What can hang from each mark
H: U
S: P
Q: U
E: A Z
P: E K V
Z: E X
F: U
U: H K S V
T: K S V
V: P U
C: Z
X: A P Z
R: T

Known rows, with every way that one mark hangs from another
{Z {E A} {X P}}: [ 19  12   1  13  -8  -6  -4   7   0  20 -15   4  20  -3   4   9   6 -26
  -3  -5   0   5  -9  -8  24   2   0   6   7  12   4 -11 -17 -17  18 -19
   4 -23  11 -17 -17]
{Q {U V}}: [-12   1  -7  -6  15  -4  -7  15  -4 -11   1   4 -21   6  11  -2  10 -11
 -14  -9  11 -14  15 -10  -9   5  10   0   0  -3  14  -9   2   2  22   9
   0  -1  22   0  14]
{P K {V {U H}}}: [ 15 -13  -2   8 -14  -1   2   0  -6 -12  19   6 -25   8 -13   4  -9   2
 -25   8   5  -1  12  11  -2  -5 -14  -5  15  -1  -5   8   4   9  -5  16
   1  -3  -5  -5 -13]
{S P}: [  6  -1  -5  -5   1  -4  -2  -5  14  15  -8  -4  -1  -8  -3   2  13   9
  16  -4  -2 -15  -5   9   3  10   1  -1 -10   4  21   2   1  16   7  -8
  -3   4  -2   5  11]
{U H K S}: [ -2   7  15 -10   0  -5  -8   2   1  -3  -3   5 -18   1 -10   0  11  -5
   9  -2  15   1   2 -11   4 -15   8   9  -9   4  25 -12  12   2   4   7
  -1  -5   9  -9 -21]
{F {U K {S {P E}}}}: [-18  12   6   2   8  -8  -6  -4   6   1 -22   5   2 -12   9 -10   3  28
  20   4  19   2  -4   0   4 -21   0   6 -20 -12   7  -8   6   6 -15  -5
  -4  26   3   7   6]
{Z E}: [  4   3 -15  -4  -2   4  -4  10  -1   8   2  -5   2   0   1   3   8 -10
  11   0   8 -12  -1   0   7  19   1   5 -11   3  14   4 -11   9  12  -9
   7 -11  21  12 -15]
{C {Z {E A}}}: [  1  11  -3  11 -12  11  11   5  -1  16  11  -6  21 -12   7   4   3 -28
 -12   4   5   3   1 -15   2   9   9   4   9   9   3   7 -13  -9  14 -14
  -4 -14   4  13  -3]
{T {S {P E K}} {V U}}: [  5 -24  -8  -8 -18   5   8  -4  16  -1  -6  -9   9  -5   0 -10  -4  29
 -16  15 -11 -10   1  15   1  14 -14 -13  -9   4   6  10   2  17  -8   4
   0  10 -11  -1  12]
{F {U S}}: [ -7  18   7  -8  15  -7  -5  -1   1 -11  -6   3   0   1  -1  14   5  -1
  24   4  19 -13   9  10  18  -9   8  10 -13 -10   8 -14   1   8   1  -5
   0  -4  19  -1   4]
{X {P K V} {Z {E A}}}: [ 21   5   3  20 -22  11  -3 -14 -11   6   4   0  24  -8  18  13 -14  -2
 -19  -4   1  15   5  -1   3   6  -2  15  21  -6 -21  13 -17  -2  -2   1
   1 -21  -9  -1 -14]
{X A {P V} Z}: [  8   6  13   4   8  16  -4 -12  -1   8   5  -8   6   0   0  11  -6   3
   6 -11 -14   6 -10   3  -8  16   2  17  31  -4  -8  14 -23   9  -9  -4
  -3  -6  -2 -10  -2]
{R {T S V}}: [  1 -15   2 -40  -5  15  17  -2   1   0  -6  -9  10   6 -12  -9  18   6
  11   4  -9 -21  -8   3  -7  23  -2  -1  -4  11  12  -1   1   7  15 -11
   8 -10  12  -4  -4]
{H {U S {V {P E K}}}}: [-13  12  -6  10  18  -6 -11  -8  -6 -21   6  -7  -7  15  11   3 -12  -6
   2  -5  -1  13   4   2 -13  -6  14  -3 -16 -10 -22 -11  10   0  -8  21
   6   8   2   8  10]
{T {V {P K}}}: [  5 -12 -20 -11   0  -1  13   2   6  -6  10 -13  12   9  -1   3  -3  -5
  14   4  -3 -14  10  10 -10  27  -6  -5 -15   5   7   3   2  -4   4  -1
   1 -14  -7  24  10]
{V {P {E Z}} U}: [-10 -13   1  -4   4   6   0  10 -10   3  13 -12   5 -10  -7  -2 -10  -5
  11 -10   3  -7  -5  19 -13  -8   3 -11 -11   0 -16  23  -8  -4 -13  -9
   0 -11   3   3   1]
{R {T {V {P E}}}}: [-15 -12  -9 -24  -1  14  24   7  -6   4   4 -22  17   8 -15 -17   2   5
  19   3 -12 -16 -10  10 -28  30  -7  -4 -11   7 -14  10  -8  -2  -4 -18
   9  -1   7  14   0]
{P E K}: [-13   1  -4   0   5  15  -1  -7   0  -2   2  -1   6   8 -11   4  -4  11
   2   9   0  -5   9   6  -3  26  -5   7  -6   5  -8  12 -11  15   0  -3
   6  10   0   8 -11]
{F {U H K V}}: [ -8   3  -1  -2  15 -13  10  23 -14 -11   6  24 -26  19   3 -12  15   6
   1  -6  13   2   8 -10  -4 -36  -2   0  -4 -10  17 -13  16 -15  16  14
  -6  27  18  -7 -24]
{F {U K S {V P}}}: [-13  11  -2   0  18 -18  -3  11 -10 -16  -1   6 -11   7  17 -13   4 -14
  31  -8  17   3   3  -1  -6 -30  12  -3 -22 -19  17 -24  14 -28  -6   1
  -4   3  12  14  13]
{V {P {E {Z X}} K}}: [ -8  -4  -8  -6   7  11   7   1 -10  -5  -2  -5  14   6   1  16   1 -12
  11 -10  -3   2  -7   1   2   2 -13  -1  -5  13 -25  17   0 -12  -8   1
  -2  -1 -12   8  -3]
{S {P {E A {Z X}} V}}: [ -4   8   7   5  -9   1   7   0  -6  17 -19  -2  15 -16  -3  -5   0   3
  -3  -9   0   6 -20 -13  24  -9  -3   8  19  10 -41  17  -6  -5  -6 -14
  -1  14 -32 -10  10]
{X A {P {E Z} K V}}: [ -8  -1   7  13   8  25   3 -11  -3   7   1   1  17  -2  -4   5 -22   4
  -7  -3 -20  17  -4  -5   2  21 -10  15  36  -1 -40  29 -22  16 -17   1
   2  10 -24   3  -7]
{H {U K V}}: [ -4   4  -9   3  30 -11 -10   6 -10  -2   0  13 -23   8  12 -16   7   1
   4 -17  11   0  -4 -13 -13 -18  18  -6 -19  -3  12 -13   8  -8  23  26
  -2  12  19  14  -4]
{U K S V}: [ -8  14   4  -5  16  -4 -19   2  -3  -3  -6   3 -12   2   7 -15  12  -7
  14  -7   9   2   3 -13  -3  -9  22   4 -12  -7  21 -17  11  -8   7   3
   5   0  10   7   3]
{T K S V}: [ -4 -15  -6 -33  -2   3   3  -9   6  -9   0   2   7   0  -9   2   8  14
  16  19  -4 -18   7  -2  15  33  -3  -7 -12   7  17   0   5  -2  24   4
   0  -9   7   4   4]
{T {S P} {V U}}: [ 16 -22  -5 -17 -13  -5   7   3  19   6  -6 -11   3 -11  -1  -9   9  16
  -2   7  -6 -21  -5  13   6   3  -1 -16 -12   4  29   0   7  10   5  -3
  -3  -7  -1  -5  18]
{Q {U S {V P}}}: [-12   6   0  -5  10 -14 -16  10  -1 -20   2  -8 -16   3  17   2   2 -29
   3 -11  13  -7  12  -4 -12  -5  19  -3  -9  -7  12 -22   7  -8   3   3
   0 -18  15  -2  32]
{H {U {S P} V}}: [  5  16  -6   3  18 -22 -14  -8   9   1 -10  -2 -18  -2  18   1   9   6
   5 -12   0  -1  -3  -6   5 -20  23  -7 -15  -8   7 -24  18  17   9  14
  -2   7   7   1  20]
{R {T K {V {U {S P}}}}}: [ 17 -16 -12 -29 -14  -8  -1 -19  13   8   1  -8   2 -18  -1  -9   4  29
  -1  21  -7 -15 -14   6   1  18  -2 -21 -14  -5   7 -11  13   8   1 -10
   3 -16   5  21  29]
{V {P K} {U H S}}: [ 16 -10   4   2 -14 -12  -2  -1   6 -15  19  -4 -17   5  -6  15  -6 -18
  -5   5   3  -2   9  17  -5 -13  -1 -10  -6  -2  11  -7  11  -1 -16   6
   0 -21   0  -6  -1]
{F {U K V}}: [-12   7  -8  -5  23  -7   2  15 -13  -7   0  19 -14  10   9 -18  11   5
  13  -7  15  -3   7  -4  -5 -24   5   0 -11 -12  18 -12   6 -15  13   5
  -4  21  19  13  -5]
{S {P E {V {U H K}}}}: [  2 -15   1  15 -17  -3  -3   9  -2   7   0   5 -22 -10 -11 -27  -7  26
 -16   2   6   7  -9   4 -10 -17 -13  -8   6  -2  -1  10   5   7 -18  10
  -2  26  -8  -2 -13]

Rows
[ -7  14  18  22   0   7  -3  -4  -8  10 -17   2  17   0 -15  -4  -8  -7
  -6   1  -6  10  -3  -3  14   9  -5  11  22  11 -29   3 -23 -10   0 -11
   5   0 -13 -26  -7] | {Z {X {P {E A} V}}}
[ 12   6  -8   8   5  -1 -10   7   0  14 -16   0  10   3   6  13  12 -20
   4  -7  -3  -2  -5  -2  17   8 -10   1  -2  12  14 -11  -8  -3  18  -7
   3 -20  18  -9 -22] | {Z E {X P}}
[ -9  14  10  -4  14 -16   0  14 -10 -17  -3  17 -27  14   5  -5  14   2
   4  -2  16   7   7 -13   5 -41   6   7  -4 -14  17 -24  22 -12   6  11
  -5  18  17 -13 -19] | {F {U H K S V}}
[ 14 -19 -14   2  -4  -2   1  -1   1  -7  19  -4  -4   1  -4   6  -8 -14
   2   3   3 -11   7  25 -15   4  -3 -15 -15  -2  13   4  -4  -8  -9  -1
   0 -18   2  19  13] | {V {P K} U}
[ 13  12  -3  26 -13  10   6  -5   2  14  -6   7  32  -6  15  21   0 -33
 -32   1 -10  18   3 -17  12  -1 -11   0  20  19   0  -3  -8 -19  15  -1
  -9 -21  -9   1  -8] | {C {Z {E A} {X {P K}}}}
[ -5   0  -8   4  -1  10   2  -8  -2   2 -16  -2   9  -6   4   6   2  13
  -7  -8  -6   5 -11  -5  18  -1 -19   2  12   9 -34  18   5  10 -12   7
  -3  19 -33   8   5] | {S {P {E {Z X}} K V}}
[-23  -3  -8   2  13   3  -4  14 -12  -2   5  -2  -4   8   1 -28   1  -3
  20  -8   0   8  -3  -1 -26   0   6  -3 -16  -6   5   2  -1 -22  -2  -1
   3  16   3  14  -1] | {U K {V {P E}}}
[-19  14  14   8   0  -6  -5   5  -9   0  -1  -2   6  -1  -1 -28  -6 -15
  16  -2   5  17  -4 -14 -11 -10  23   6 -10  -9  -7  -7  -3 -32 -11 -16
   7   4  -6   1  12] | {U K S {V {P {E A}}}}
[-10   8   9   0   0  -9  -9   6   4   4 -14   4 -18   0   2 -18  12  19
  -2  -2  -3  16  -4 -16  -2 -22   6   3  -3  -5  10 -11  23   8  -4   4
  -1  29  -5 -16 -11] | {U H K {S {P E}} V}
[ -5  12  15  -6   7 -13   0   9  -3 -14  -3  15 -20   5  -4   4  10   1
  12   1  26   0   5  -7  11 -35   1   8 -10  -5  19 -19  14  -4   0   8
  -6   8  18 -10 -22] | {F {U H K S}}
[  6 -17  -5  18 -23   0   2  -1   5  -5   7   2 -16  -2 -10  -5 -12  24
 -30  11  -5   5   2  11  -3  -3 -20  -8  14  -1 -16  14   5  21 -19  12
   1  24 -19  -6  -6] | {S {P E K {V {U H}}}}
[  1  -4  12   6 -12 -11 -12   4   9   6  -6   3 -19 -11  -5 -14   1  21
  -9   7   8   8  -8  -1  -3 -26   1  -7 -10  -2  15  -4  11   8 -17   2
  -1  12   0 -11  -8] | {V {U H K {S {P E}}}}
[  3   1  -4   8 -13  -9 -16 -17  13 -16 -13  -2 -13 -15  17   8  -8   3
 -20   1  16  -6  14  -7   5   7  -2   1   4  -4   0 -12   7  23 -10  13
  -5  -4 -13  12  36] | {Q {U {S {P K V}}}}
[ 15  -2   7   7 -15  -4 -10  -6   1 -17  12   0 -25   3 -10  10 -11  -1
 -23  10   8   3  12  10  10  -9  -3  -1  13  -6  -6  -3  10  13 -15  16
   3 -11  -5  -8  -5] | {P K {V {U H S}}}
[  0 -20  -4 -47  -8  15  13 -15   0  -5   0   2  10   0 -13  -5  14  17
  13  18 -10 -19  -8  -4  -1  32  -7  -9  -6  10  12   0   2  -1  22  -5
   6 -10  10   6   1] | {R {T K S V}}
[ 17   8 -13  18   3  19   5  -1  11  12   1   2  20   4  16  21   0 -33
 -24   1 -24  19 -10 -18   7  17 -18   2  30  15   6  -3 -10  -9   5   0
 -10  -9   0  11  -9] | {C {Z E {X A {P K}}}}
[-12  -7  -9   1   0  11   2  -5   0  -6   9  -5  10   9  -9   2  -9  -4
  14   4  -2  -1   6  16 -13  23  -8   1 -13   5  -8  13 -10  -1  -8  -4
   3   4  -6  14   0] | {V {P E K}}
[ 15 -23 -12 -33 -19  11  23 -15  14   3 -11  -4  14  -4   1  -5  14  23
  -1   7 -18 -15  -9   5 -10  20 -12  -7  -3  12  16  -2   9  15   5  -6
   2   4 -11   6  11] | {R {T {S {P K}} V}}
[ 17 -14  -5 -14 -17 -25  -4  -7  19   0   5  -3 -12 -10  -6   4   2  29
 -10  25  -3 -10   0   0  19   3  -3 -18 -10  -3  15 -10  25  10   6   4
  -4 -10  -1  -2  12] | {T K {V {U H {S P}}}}
[ -9   9   6   7  -5  13   7  -4 -16   0  -4   4  16   1  -7   6  -9  -6
 -14  -3   3  10  -3 -15  22   1  -4  13  24  10 -51  19 -12 -11  -6  -2
   2   5 -28  -2  -3] | {P {E A {Z X}} K V}
[ 15   2   7  -2   8  19   0 -20   5   9   9   0  14   6   6  24  -3   5
   0  -6 -19   6  -4   4  -9  17   1  16  18   0   4  13 -16   8  -2  -2
  -3  -9  -1  -1  -5] | {X A {P K} Z}
[ -6  -8  -7  -1  -6  -1  -1  -1   7 -14   9 -21  10   3  -5  -4 -18   1
  -1  15  -2  -4  10  16  -9  16   0  -7 -18  -7 -12   5   3   3 -20  -1
   7 -16  -4  15  14] | {T {V {P E K} {U S}}}
[ -4  -4  19  11 -17   4  13  12 -17   7  14   0  -5  -8 -19  -7 -16   2
 -24   2   5   9  -1  -4   8 -19   3   3  28   0 -45  27  -9  -1 -11  -1
   2   3 -13 -25 -18] | {P {E A Z} {V {U H}}}
[-10   9  20  14   0   7   1  -6  -1  21  -8   2  24  -6 -17  -2  -6   1
   4   2  -6   4   5   2   1  14   9   9   8   4 -10   9 -26   1   7 -18
   6  -4  -1 -21 -10] | {X {P {E A}}}
[ -7 -15  -4   0   4 -16  -3  28 -10 -16  10  10 -36   9  10 -12   7 -22
 -12 -16  13  -1   7 -15 -28 -23   3 -10  -4   1  22 -14  13 -25  12  18
  -8   2  15  -4  -1] | {Q {U H K {V P}}}
[ 17   4   1   0   4  15  -4   1   2  18   7  -9  15   0  12  17   1  -5
   3 -11 -10   5 -15  -1  -3  16   1  17  14  -3   7   8 -22   8   2 -13
   1 -13  21  -5 -19] | {X A P {Z E}}
[  8  12  -6  -1   0 -11  -4 -14  13 -10 -11   9   3  -5  14  17   3  17
   9   9  11  -8   9   9  17 -12  -4   3 -11 -11  10 -13  10  17 -11  -1
  -5  10  -6  12  19] | {F {U {S {P K}}}}
[  8  -6   6  17   2   0 -12  -4  -2   6   2   1  -4  -8 -10  -3 -10  -1
  -7  -2   0  -5   9  20  -3   2  -4  -6  11  -4   3   5 -12   9  -3   5
  -1 -19   5  -7  -2] | {X {P {V U}}}
[ -5  -7   6  10 -12  -3   5   9  -4   8  15  -7  10  -5 -17 -13 -18 -12
   7   6   5  -1  -3  19 -13   4  10  -7  -4  -2 -12  13 -22 -18 -12 -25
   6  -9   1  -5  12] | {V {P {E A}} U}
[  5   5   6  12   9   9  -2  -5   4  11   1  -1   2   2 -13  -3 -10 -10
   9  -2 -16   3  -5   3   1  26  -2  10  26  -2  -3   7 -23  10  -5 -11
   3  -3  -3  -5   1] | {X A {P V}}
[ -3   8   3   4  -6  -5  -5  -5  10  -6  -6   2 -11  10   4   4   7  20
 -15   6 -15  13   6  -7   4  -6  -3   4   5  -4  -3  -7  23  22  -9   5
   2  26 -15 -17  -5] | {U H {S {P E K}} V}
[  8  10  -3   2   1 -22   6   0   8 -18  -4  15 -17  12  15  13  12  16
  -9   2  -2   5  12  -1  13 -32  -5   1   3 -13  10 -22  30  11  -2  11
  -7  26  -6 -12   4] | {F {U H {S {P K}} V}}
[ -5   3  15  10  -4  14   4 -15  -7  17  -5   7  32 -12  -3  11 -14   6
  -7  -3 -10  13   8  -5   5   2   4   8  12   5 -29  22 -19   2   2  -5
   0  -5 -21 -12 -11] | {X {P {E A Z} K}}
[  3  13   7   9  21  18   5  -1  13  16  -1   0  14   3  -2  16   8 -27
  -7  -6 -28   7 -12 -13   2  11  -8   1  29  16  13  -2 -11 -10   7  -5
 -14  -8  -1  -8   2] | {C {Z {X A P}}}
[  1  -3 -19   7  19 -12   0  -2  -5 -14  15   3 -15  15  12   2  -4 -12
   2 -12  -2   4   5   5 -20  -6   8 -13 -15  -6  -3 -10  11  -9  10  23
   0   2   4  19  10] | {H {U {V {P K}}}}
[ -9   5   9  -3   0   3  11  11 -13  11  -2  -6  23  -3  -8   7   0 -22
  15 -12   0   3 -14  -6  10  -8   6   4   2  13 -29  14 -13 -28  -3 -21
  -1  -8 -13 -11   2] | {V {P {E A {Z X}}}}
